What can hang from each mark:
q_655: q_55 q_63 q_527
q_800: q_610
q_199: q_610 q_655
q_527: q_55 q_63
q_610: q_199 q_527
q_63: q_55 q_199 q_527 q_610
q_55: q_63 q_527

Each row was made from one small tree. The marks that hang from a mark follow it in brackets, in the order of their numbers. Every link used is in the known rows. Write each row's tree.
Known rows:
q_800{q_610{q_199{q_655{q_527{q_55}}}}}: [ 38.7  24.6  -4.1   0.9 -30.0  -4.0  -1.8  24.1   1.6  10.8  -7.7 -25.1
 -10.5   6.6 -18.8 -23.3  -3.8  11.4   2.6 -11.2   1.7   6.9  17.6]
q_527{q_55 q_63}: [ 40.2  40.6 -10.1  -2.9  -4.5  -6.5  -0.5  10.2   7.8 -14.5 -16.2 -18.0
 -21.6   8.3   2.6  18.9   7.7  15.2  -0.3 -18.2  24.1  -5.4   2.5]
q_63{q_55 q_199 q_527}: [ 34.2 -13.9 -11.9 -12.0 -18.3  -6.3  -1.3  24.1   3.9  -5.8  18.5   9.4
 -31.6   1.0  11.4  12.3 -12.7  37.7 -30.2  23.2  -1.5  -8.7 -17.8]
q_800{q_610}: [ 18.8  10.6  -0.2  -7.8  -5.5  -0.4   6.0  16.0   7.0   8.2 -15.1 -22.9
 -28.1  -3.0  -9.1  -1.8  -6.6  14.2  -9.4  -1.2 -12.2   0.6   8.4]
q_610{q_199{q_655{q_527}}}: [ 28.1  14.0   4.3  -0.6  -9.0  -6.3 -26.3  27.0   8.3  16.8  -3.8 -13.0
 -27.3   1.6 -24.6 -22.5 -18.8  21.7   5.0   5.2   2.4   9.5   6.2]
q_655{q_55}: [ 22.6   4.5   3.7  -2.1   7.1  -6.1   3.1   9.7   5.2 -14.6 -22.8 -17.4
 -34.7   0.9 -10.0   4.0  20.8  14.1  -9.5   5.6  -1.1  -2.4   6.3]
q_610{q_527}: [ 26.5   7.5   0.8  -7.4   6.9  -7.5 -10.1  33.2   7.7  10.1 -11.4 -10.3
 -57.9  -3.0 -14.5   6.5 -17.5  14.9  -4.4  10.2   0.2   5.5   4.2]
q_655{q_63 q_527}: [ 26.8   8.0   5.1  -0.6   4.7   1.8   1.8  12.1  -6.0 -11.0 -12.9 -26.4
 -24.5  15.8 -16.0  -7.7 -11.6  31.3  -5.1  12.6   6.4  12.9  20.4]
q_610{q_199{q_655} q_527{q_55{q_63}}}: [ 52.0  14.3   3.7   1.7 -11.0 -10.4  18.3  43.0   9.5  19.0   2.7 -11.9
 -46.7  -6.0 -17.6   0.2  -4.7   3.8   4.5 -12.0   7.8  -8.2   4.3]
q_63{q_199 q_527{q_55}}: [ 38.7   1.2 -12.6  -7.2 -24.4  -6.4 -20.4  25.5  -0.1 -11.1   5.8  -0.7
 -27.6   4.7  -3.8  18.4   8.1  24.5 -17.0  11.0  11.2  -5.6  -6.3]
q_55{q_63{q_610} q_527}: [ 42.5 -10.3   3.7  -7.1  -1.8  -3.1  17.5  24.7  11.0   4.2  10.3 -27.3
 -14.6 -22.8   0.2  -7.5  -3.9  24.6 -29.1   4.0  -5.1 -10.4 -10.8]
q_610{q_199}: [ 28.1  10.0   0.1  -6.0  15.1  -5.8 -13.6  30.0  13.4  17.5 -12.6 -10.5
 -41.5  -2.6 -16.4   3.1 -15.5  17.8  -1.6 -13.8  -1.9  -1.0   4.8]
q_55{q_527}: [ 32.2   4.5   3.1  -6.5   9.9  -9.4 -16.9  23.8   9.9   0.9  -5.4 -11.4
 -29.8 -17.5  -9.0 -11.8  -9.6  17.7 -20.6   9.8  -0.2   2.4  -2.4]
q_800{q_610{q_199{q_655{q_55}} q_527}}: [ 32.0  14.0  11.0   0.3 -19.9  -5.0  13.5  33.2   6.7  21.6  -7.7 -19.0
 -52.8   2.2 -18.0 -13.9  13.6   5.4  -4.5   2.3 -11.7   4.0  12.2]
q_610{q_199{q_655{q_55 q_63}} q_527}: [ 38.8  17.2  18.5   5.7  -6.5  -3.3  17.9  31.5  -1.7   5.9  -6.0 -19.6
 -58.2  16.3 -18.4  -8.1  13.6  17.3  -1.2   6.1   1.1   4.4  15.6]
q_55{q_527{q_63}}: [ 38.3  26.2  -0.1  -5.3   3.7  -8.6 -14.9  17.8  17.3  -1.6  -0.5 -15.8
 -23.9 -11.5   2.2  -5.0  -4.1  23.2 -16.8   0.1  15.0   2.4  -6.3]
q_63{q_199{q_610{q_527} q_655{q_55}}}: [ 35.1  12.0   8.6   6.1 -16.1  -5.2  -7.0  31.0   4.6  12.7   1.7  11.9
 -31.5   4.7 -15.7  -9.0  25.1  17.5  -6.4  36.6   3.6  -3.0  -5.2]
q_55{q_63{q_199{q_655} q_610{q_527}}}: [ 37.1  -5.7   6.0  -0.6 -43.9  -1.3  19.4  34.0  11.2  20.0  26.4 -21.6
 -31.3  -6.9  -8.2  -1.1  -6.0  28.5 -15.6  30.8  -5.6 -12.8 -15.5]
q_199{q_610{q_527{q_55{q_63}}} q_655}: [ 52.8  21.5   3.9   4.9  -1.8  -7.8  15.3  34.5   2.8  17.0   0.5   8.5
 -27.5  -4.4 -10.7  -2.3   7.4   3.9   4.9   2.8  14.0 -11.7   1.6]
q_63{q_199 q_610}: [ 26.4  -0.3  -6.0  -5.8 -26.0   2.0  -4.3  21.4   8.5   4.0   3.4 -20.5
 -17.8  -0.6  -5.5   7.0  -5.4  33.3 -18.9  15.9  -5.7  -8.5 -10.8]
q_610{q_199 q_527{q_63{q_55}}}: [ 48.2  22.9  -7.6  -8.5   8.2  -8.4  16.0  36.5  16.5  14.9   3.0  -2.2
 -55.1   3.6   6.0  12.5 -22.9  25.7  -7.6 -17.3  10.6   0.9  -3.6]
q_199{q_610 q_655{q_55{q_63} q_527}}: [ 36.7   2.5  12.4  10.0   4.3  -3.9  12.2  10.7   0.9   0.1  -3.1  -2.1
  -2.7  -1.1 -15.2 -23.0  28.0  17.4  -0.3  20.6   7.2  -1.2   6.0]
q_655{q_527}: [ 23.0   2.5  -2.0  -5.9   4.0  -4.8 -18.8  15.8   4.9  -2.5 -14.3 -17.2
 -24.5   1.0 -18.3  -8.3 -16.0  23.6  -3.6  12.1   4.9  12.5   9.9]
q_63{q_55{q_527} q_199{q_655}}: [ 39.5   1.9  -0.4  -2.2 -34.1  -9.9   4.2  23.6   8.3  -1.1  21.4  -1.2
 -14.2 -14.1   4.3 -25.4 -12.8  31.3 -32.5  33.4  -3.4 -10.5 -20.5]
q_55{q_63 q_527}: [ 38.2  -8.6   6.1  -4.9  11.6  -7.7  11.4  23.8  12.0   4.9   4.5 -17.8
 -26.5 -25.0  -6.9 -10.4  -5.8  18.9 -21.5   9.0  -1.3  -5.8  -1.8]
q_800{q_610{q_527}}: [ 23.6   7.6   1.8  -8.0  -6.1  -4.2   6.8  29.7   7.7  17.1  -9.8 -19.5
 -51.1  -2.4 -12.6   0.1 -12.7   9.4  -7.9   8.2 -10.8   8.3   9.4]

Write each row's tree:
[ 47.0  25.0   4.7   1.0 -18.8  -2.6  -4.9  29.1  -8.1  -2.6   6.2  -7.6
 -33.7  19.0  -6.9   2.8   4.6  20.9  -3.8 -10.3  13.6  -4.1   5.9]
q_610{q_199{q_655{q_63{q_527{q_55}}}}}
[ 37.6 -19.4   4.7  -6.7  -8.3   0.0  21.6  16.1   2.3 -11.0   7.9 -17.3
 -26.3  -3.6   6.3  16.1  29.9  26.4 -23.6   5.9  -4.2 -11.9 -10.5]
q_655{q_55{q_63{q_527 q_610}}}
[ 46.0  18.2  -4.0  -4.0 -32.6  -3.7 -20.8  34.2   2.1   7.5   9.9  -6.9
 -22.0   5.0  -0.7   6.8   2.1  20.0  -9.2 -15.0   5.6 -10.9 -11.4]
q_63{q_527{q_55} q_610{q_199{q_655}}}
[ 40.1  -8.4  -8.1  -7.4 -11.8  -9.2   7.8  26.3   9.3  -5.6  13.1  -3.1
 -19.5 -14.2   6.4 -13.3 -13.6  33.4 -37.5  23.3  -4.8  -6.5 -12.4]
q_63{q_55{q_527} q_199}
[ 35.3   4.1   6.8  -3.1 -24.7  -1.9 -13.4  26.9   4.0   5.7   9.1  -8.4
 -31.1   6.8  -2.6  -0.4  21.3  23.8 -14.6   0.3  -5.0  -7.2 -12.9]
q_63{q_527 q_610{q_199{q_655{q_55}}}}
[ 31.3   7.4   0.8  -9.1   1.5  -4.4   3.8  44.2  12.0  32.6  -8.4 -18.2
 -57.4  -1.0 -18.4  -1.6 -18.2  11.3  -4.4  -9.3 -12.4   7.8  12.5]
q_800{q_610{q_199 q_527}}
[ 42.2  -6.9   0.8  -2.1   7.9  -1.7  12.3  40.1  11.1  26.5  11.4   7.6
 -34.4  -8.3 -14.2   6.9  -2.6  23.1  -7.2  23.7   4.7  -7.4  -4.4]
q_55{q_63{q_199{q_610{q_527}}}}
[ 31.4  29.8  -1.1  -6.7 -10.8  -3.6  10.5  24.3  13.8  13.9  -4.8 -23.9
 -46.3   2.5  -1.1   8.9  -6.0  16.2  -3.7  -1.7   5.6   6.8   4.9]
q_800{q_610{q_527{q_63}}}
[ 36.6  18.6   5.2  -1.0 -28.3   3.9  38.9  11.5  -6.2 -10.2   6.6 -20.0
 -12.0  15.9  12.4  -5.5 -10.1  35.7 -19.4   7.4  -6.5 -14.0  -6.5]
q_199{q_655{q_63{q_55 q_610}}}
[ 47.9  29.4 -12.4  -2.1 -25.1  -6.0  -0.6  28.3   9.5  -5.0  -0.3 -13.3
 -39.0   9.0  -2.2  20.5   5.2  21.9  -6.6   5.0  25.2  -0.1  -0.1]
q_610{q_527{q_55 q_63{q_199}}}
[ 40.8   9.0   0.4   4.5 -38.3  -5.5  19.9  17.6   6.0  -3.7   9.2 -16.8
 -10.7  -4.0  -9.1  -0.1  11.3  17.0  -7.7  13.0   9.2 -19.7  -4.3]
q_527{q_55{q_63{q_199{q_655}}}}
[ 46.2  33.9  -1.5  -3.0 -12.5  -9.6  11.6  33.4  15.4  18.8  10.1   0.4
 -49.3   4.9   5.0   0.6 -20.8  23.2  -2.5  -7.7  11.6  -3.9 -10.2]
q_610{q_199{q_655} q_527{q_63{q_55}}}
[ 47.7  16.3  -7.0  -5.4   5.4 -10.0  -6.9  44.8   7.0  13.4 -13.1  -9.6
 -55.4   3.2 -18.5   9.7 -10.0   6.5   1.7 -19.8   8.3   3.0  12.6]
q_610{q_199 q_527{q_55}}
[ 48.0   7.9 -11.5  -9.3 -12.0  -1.5 -16.0  37.9   1.7   4.0   2.3  -8.5
 -28.3   6.6   0.2  18.5   0.7  21.8 -13.5 -24.9   5.1  -7.0  -5.0]
q_63{q_527{q_55} q_610{q_199}}
[ 41.4   6.6  15.0   6.7   7.1  -7.1  22.3  26.6   5.9  14.8  -0.6   5.5
 -35.7  -4.9 -12.7  -7.6  25.2   8.9  -0.6  18.5   3.4  -8.6  -0.3]
q_199{q_610{q_527} q_655{q_55{q_63}}}
[ 53.3   3.8  -2.7  -4.5   9.3  -8.2  22.3  44.8   8.8  16.3  -3.8 -12.9
 -53.0  -5.6 -17.6  11.7  -6.2   7.4  -0.5 -21.7   7.8  -4.8  10.4]
q_610{q_199 q_527{q_55{q_63}}}
[ 41.3  -1.5  14.7   3.8  -2.9  -9.5  24.5  34.8  12.1  18.2   3.2 -14.5
 -54.4  -6.0 -18.7  -5.8  14.2   9.1  -1.6   3.8  -1.6  -6.2   4.3]
q_610{q_199{q_655{q_55{q_63}}} q_527}
[ 41.2   8.0 -11.3  -9.4 -19.5  -2.8 -13.7  23.0  -3.3 -11.2   0.8  -9.9
 -23.4   5.7   6.2  19.5   6.6  20.9 -16.9  -8.4   6.6  -6.5  -8.3]
q_63{q_527{q_55} q_610}
[ 38.4   1.1  -0.7  -8.5   0.6  -1.6  20.8  17.7  -8.4 -16.0   7.6   0.6
 -37.3  15.4  14.1  12.0 -11.5  36.5 -23.4   8.4   0.3  -3.5  -2.0]
q_655{q_63{q_55 q_527}}
[ 44.9   8.6  -1.7   2.8 -35.4  -1.0  18.0  13.8  -0.7  -7.1   4.6 -30.2
   3.7  -0.3  -7.5 -10.9   4.3  20.8  -4.8   1.5   7.7  -7.5   1.4]
q_199{q_655{q_527{q_55{q_63{q_610}}}}}
[ 29.0  22.5  10.3   6.8   4.5  -5.1  -6.4  13.3   3.6   3.0 -13.2   7.3
 -15.5   3.8 -10.3 -11.1  29.4  10.7  -0.2  13.4   3.7  -6.5  -0.5]
q_199{q_610 q_655{q_55}}
[ 35.9  35.9   4.5   9.4 -18.7  -2.1  -4.3   8.5  10.8   1.7   2.3   6.0
  -4.2   9.9  -0.5  -3.1  38.1  25.4  -4.7  21.7  19.2 -11.6 -11.4]
q_527{q_63{q_199{q_610 q_655{q_55}}}}
[ 39.8  21.5   3.2  -1.1   5.1  -9.3  -0.2   9.1  13.2 -15.4  -8.7 -17.7
 -24.4  -6.2   4.3  -4.5  28.3  19.7 -20.6   3.8  13.7   1.7  -1.4]
q_655{q_55{q_527{q_63}}}
[ 32.9 -23.7   1.2   1.0  -9.7  -3.8  23.5  10.5   5.3 -13.4  -0.6 -26.6
 -14.6  -3.0 -15.7  -5.2  22.3  29.8 -16.5  28.3   2.2   1.7   8.1]
q_655{q_55{q_63{q_199}} q_527}
[ 29.8  14.1   6.8   8.2 -14.2  -3.2  -7.4  16.2   5.3   5.0  -2.8   8.6
  -8.7   4.3 -11.5 -11.2  32.7  20.5  -7.9  30.6   2.8 -10.6  -6.4]
q_63{q_199{q_610 q_655{q_55}}}
[ 49.6  31.3  -6.9  -4.9  17.3  -6.1  13.3  28.7  10.9  11.8  -0.6  18.2
 -35.9   5.1  12.1  10.3 -10.6  24.8  -5.7  -3.1  17.1  -2.6  -9.0]
q_199{q_610{q_527{q_63{q_55}}}}
[ 30.9  17.4   7.4  -2.3  -8.5  -8.4 -16.5  44.1  12.1  30.1  -0.4  -5.5
 -59.7  -3.0 -23.1  -8.0 -21.4  12.7   4.2   3.0  -2.5   3.6   0.4]
q_610{q_199{q_655} q_527}
[ 27.5  22.0   4.4   3.6   0.9  -4.1 -29.0  19.2   2.5  12.8  -6.1   7.1
  -6.0   1.3 -18.6 -24.4  -8.0  20.0   6.0  20.5  10.1   6.6   3.9]
q_199{q_610 q_655{q_527}}
[ 40.7   7.1  -4.0  -3.6 -24.4  -1.2   5.5  26.1   5.2   8.8  10.5 -14.9
  -8.7   2.8  -1.6 -21.5 -24.9  33.0 -11.1  -1.5  -5.1  -1.5  -6.9]
q_63{q_55 q_610{q_199{q_655{q_527}}}}
